Each row was made from one path, in order. Every step used is in the known rows, and no mark comes twice. Write each row's path.
Known rows:
subam-remol-ranif: [275, 191, 519, -61, -6, 124, 86, 189, 44, 95, -54, -102, -118, 114, -251, 166, 124, -199, 70, -317, -212, 198, 66, -283]
ronif-dobu-ranif-remol-kozup-ronuf-subam: [7, -43, 290, -55, -163, 180, 1, -236, -437, 103, -80, 352, 100, 440, 283, -2, -44, -11, -181, 73, -379, 93, 238, -45]
remol-ranif-dobu-ronif: [22, -123, 424, -28, -175, 4, 120, 442, -30, 33, 0, 167, -92, 280, 29, 61, 44, -127, -173, -14, -262, -51, 137, -191]
ronif-dobu: [72, -213, 192, 77, -189, 17, 140, 9, -18, 15, -127, 113, 45, 72, 151, 155, 1, -135, -223, 82, -176, -94, 224, 82]
kilut-remol: [-46, -22, 314, -106, -74, -155, 103, 131, 64, 270, -86, -282, 107, -3, -19, 168, -286, 22, -15, 127, -143, 20, 2, -116]
kozup-ronuf: [-101, -14, 344, 53, -57, 216, 70, -60, -201, 273, -3, 1, 40, 42, -62, -2, -79, -4, -23, 31, -229, 27, 101, 16]
remol-ranif-dobu: [0, -88, 403, 71, -120, 42, 141, 231, 63, 145, 94, 51, -60, 242, -92, 226, 42, -56, -134, -73, -90, 104, 34, -269]
ronuf-subam-remol-ranif-dobu-kozup: [251, -194, 402, 130, -132, 97, 74, 271, -179, 117, -42, 299, -33, 161, -76, 196, -52, -197, -211, -64, -153, 95, 268, -266]
remol-ranif-dobu-kozup-ronuf: [-152, -231, 432, 199, -217, 303, 132, 114, -183, 186, 35, 198, -13, 160, -133, 157, -11, -156, -119, 105, -205, 19, 176, -9]
kilut-remol-kozup-dobu-ronif: [-172, -49, 304, 33, -389, -76, 131, 271, 86, 94, -146, 38, -189, 294, 183, 46, -95, -175, 182, 151, -349, -266, 325, -221]
dobu-ranif-remol: [-89, -33, 70, -88, -88, 47, -106, 30, 49, -264, -106, 135, 74, 104, 88, 226, 66, 265, -47, 170, -58, 119, 51, -145]
rotif-ronuf-subam-remol-ranif-dobu: [191, 57, 443, -90, -90, 43, 141, 317, -135, 265, 99, 160, 25, 214, -44, 155, -135, -49, -138, -324, -80, 136, 181, -354]
ronif-dobu-ranif-remol-kozup-ronuf: [-302, -50, 250, 47, -363, 262, 108, -241, -231, 79, -73, 165, 8, 371, 216, 99, 191, 99, -21, 134, -318, 40, 143, -4]
ronuf-subam-remol-kozup-dobu: [113, 123, 277, 127, -274, 40, 64, -20, -40, 256, -92, 132, -214, 287, 151, 68, -32, -146, 274, -144, -255, -60, 380, -428]
dobu-kozup-ronuf-rotif: [-153, -237, 144, 130, 54, 318, 214, 121, -176, 109, 101, 171, 137, -41, 70, 22, -82, -243, -292, 191, -171, -196, 400, -65]
rotif-ronuf: [-89, 45, 75, -58, -36, -22, 175, 147, 103, 151, -44, -1, 76, -164, -70, 171, -366, 163, -65, -55, 69, -211, 507, -85]
remol-kozup: [-33, 93, 167, 113, -181, -24, 161, -190, -15, 306, -106, -77, -165, 186, 63, 104, 80, 108, 34, -10, -213, -80, 320, -292]
dobu-ranif-remol-kozup-ronuf-nilar: [-186, 62, 315, 45, 90, 193, -48, -38, -421, -25, -177, 79, -135, 199, 27, 109, -9, 90, 62, 66, -156, 20, 156, -215]
subam-remol-kozup-dobu-ranif: [-22, -48, 230, 12, -292, 11, -33, 74, 239, 90, -240, 143, -98, 544, 118, 247, 6, 35, 357, -10, -109, -110, 340, -461]
subam-remol-ranif-dobu: [164, 3, 483, 4, -139, 65, 117, 297, -27, 233, 61, 49, -54, 237, -81, 192, 104, -74, -63, -268, -112, 191, -15, -381]
kilut-remol-ranif-dobu-ronif: [-44, -124, 482, -101, -218, -63, 144, 493, -11, 98, -15, 50, -24, 290, 43, 92, -54, -141, -164, 26, -279, -29, 31, -177]
subam-remol: [330, 115, 320, -54, -11, 33, 19, 143, -120, 278, -126, -69, -19, -47, -35, 61, 17, 13, 45, -267, -147, 113, 107, -302]
ronif-dobu-kozup-ronuf-subam-remol-ranif: [320, -2, 611, -31, -92, 285, 100, 125, -277, 78, -82, 199, -40, 239, -126, 114, 37, -423, -128, -235, -356, 192, 193, -83]
ronuf-subam: [305, 13, 252, -52, 161, -41, -39, -31, -254, 165, -56, 161, 71, 75, 49, -20, -273, -31, -210, -29, -203, 47, 254, -161]
kozup-ronuf-rotif: [-154, -103, 174, 22, 117, 289, 200, 77, -167, 180, 158, 68, 143, 6, 110, -20, -72, -183, -254, 78, -182, -136, 260, -109]

Write each row's path:
[5, -10, 207, -73, -237, -12, -19, 99, 128, 109, -222, 264, -10, 537, 145, 211, -247, 54, 294, -72, -91, -160, 553, -444] -> rotif-ronuf-subam-remol-kozup-dobu-ranif
[-216, -121, 231, -8, -318, -84, 8, 67, 330, 80, -230, 30, -28, 570, 117, 294, -159, 38, 336, 198, -120, -160, 297, -366] -> kilut-remol-kozup-dobu-ranif
[166, 198, 259, 56, -189, 2, 141, -110, -143, 412, -143, -101, -164, 181, 68, 64, 155, 95, 120, -251, -264, 48, 253, -414] -> subam-remol-kozup
[34, -318, 187, -66, -151, -23, -9, 83, 148, -69, -265, 188, 149, 418, 152, 260, -57, 13, -101, 158, -84, -112, 255, -65] -> ronif-dobu-ranif
[352, -34, 453, -9, -43, 173, -16, 127, -532, 391, -39, 276, 95, 137, 67, -47, -136, -97, -143, -222, -260, 179, 165, -237] -> ranif-dobu-kozup-ronuf-subam-remol
[195, 30, 589, -39, -84, 176, 89, 221, -283, 319, 114, 163, 11, 331, -50, 76, 15, -133, -116, -280, -240, 264, -22, -310] -> kozup-ronuf-subam-remol-ranif-dobu
[-295, 57, 244, 21, -258, 250, 53, -233, -211, 146, -47, 92, -28, 310, 112, 86, 146, 198, 56, 95, -285, 77, 126, -105] -> dobu-ranif-remol-kozup-ronuf
[10, -290, 314, 227, -205, 89, 131, 246, 39, 34, -21, 202, -75, 113, -129, 283, -4, -128, -197, 114, -84, -24, 273, -169] -> remol-ranif-dobu-kozup
[22, 139, 301, -12, -54, 183, 21, -263, -503, 232, 34, 216, 12, 194, 158, -89, -67, 31, -146, -6, -384, 144, 194, -97] -> ranif-remol-kozup-ronuf-subam
[-87, -185, 197, 12, -152, -13, -99, 156, 337, -93, -201, 174, -2, 414, 36, 269, -162, 9, 248, 169, -22, -151, 294, -275] -> kozup-dobu-ranif
[116, 40, 331, 8, -269, 0, 40, 233, -143, 121, -152, 253, -200, 323, 227, -74, -41, -209, 137, -75, -408, -173, 414, -324] -> ronuf-subam-remol-kozup-dobu-ronif
[-258, 71, 406, 21, -250, 120, 192, -176, -210, 484, -37, -186, 3, 235, 44, 44, -60, 27, 81, 73, -335, 10, 91, -97] -> kilut-remol-kozup-ronuf
[397, 144, 461, -124, 76, 164, -49, 36, -474, 387, -67, 122, 95, 100, 27, -101, -140, -86, -44, -304, -302, 217, 107, -215] -> kozup-ronuf-subam-remol
[-52, -107, 264, 54, -223, 4, 20, 352, 94, -76, -120, 183, -150, 135, 102, 25, -90, -202, 98, 118, -260, -253, 343, -125] -> kozup-dobu-ronif
[504, 147, 362, -127, 115, 8, -53, 81, -340, 291, -114, 93, 50, 33, 39, -39, -133, -38, -70, -311, -224, 177, 166, -312] -> ronuf-subam-remol
[-21, -170, 503, 149, -225, 324, 120, 161, -259, 257, 7, 188, -6, 154, -129, 128, 44, -162, -69, -49, -231, 105, 132, -86] -> subam-remol-ranif-dobu-kozup-ronuf
[-245, 77, 101, 208, -395, 86, 83, -83, 129, -44, -7, 119, -262, 140, 154, 197, 117, 6, 252, 114, -194, -81, 281, -273] -> ranif-remol-kozup-dobu
[-171, 77, 64, 13, -259, 25, 32, -183, 3, -14, -126, 59, -97, 286, 168, 194, 197, 296, 50, 106, -186, 50, 216, -304] -> dobu-ranif-remol-kozup
[-92, 33, 219, 37, -7, 303, 266, 4, -263, 358, 114, 29, 56, 141, 181, -34, 93, -155, -125, -94, -284, -95, 302, -294] -> subam-remol-kozup-ronuf-rotif
[-165, 18, 181, 226, -337, 30, 116, -57, 189, 151, -66, 58, -253, 237, 97, 173, 8, -88, 294, 68, -184, -189, 387, -309] -> remol-kozup-dobu
[-177, -69, 75, -14, -222, 86, -126, 91, 183, -329, -93, 215, -1, 155, 110, 268, 32, 152, 138, 220, -45, 47, 117, -181] -> kozup-dobu-ranif-remol
[168, -161, 344, 81, -159, 95, 141, 328, -144, 126, -27, 315, 11, 101, -101, 223, -197, -134, -209, -110, -61, -9, 440, -246] -> rotif-ronuf-subam-remol-ranif-dobu-kozup
[-179, -28, 64, 36, -354, 39, 88, -185, -15, -80, -154, 131, -65, 345, 269, 216, 232, 197, -37, 131, -212, 9, 239, -188] -> ronif-dobu-ranif-remol-kozup
[390, 38, 434, -47, 31, 184, -38, 59, -490, 322, -112, 197, 73, 57, -9, -60, -141, -128, -82, -208, -295, 158, 221, -171] -> dobu-kozup-ronuf-subam-remol
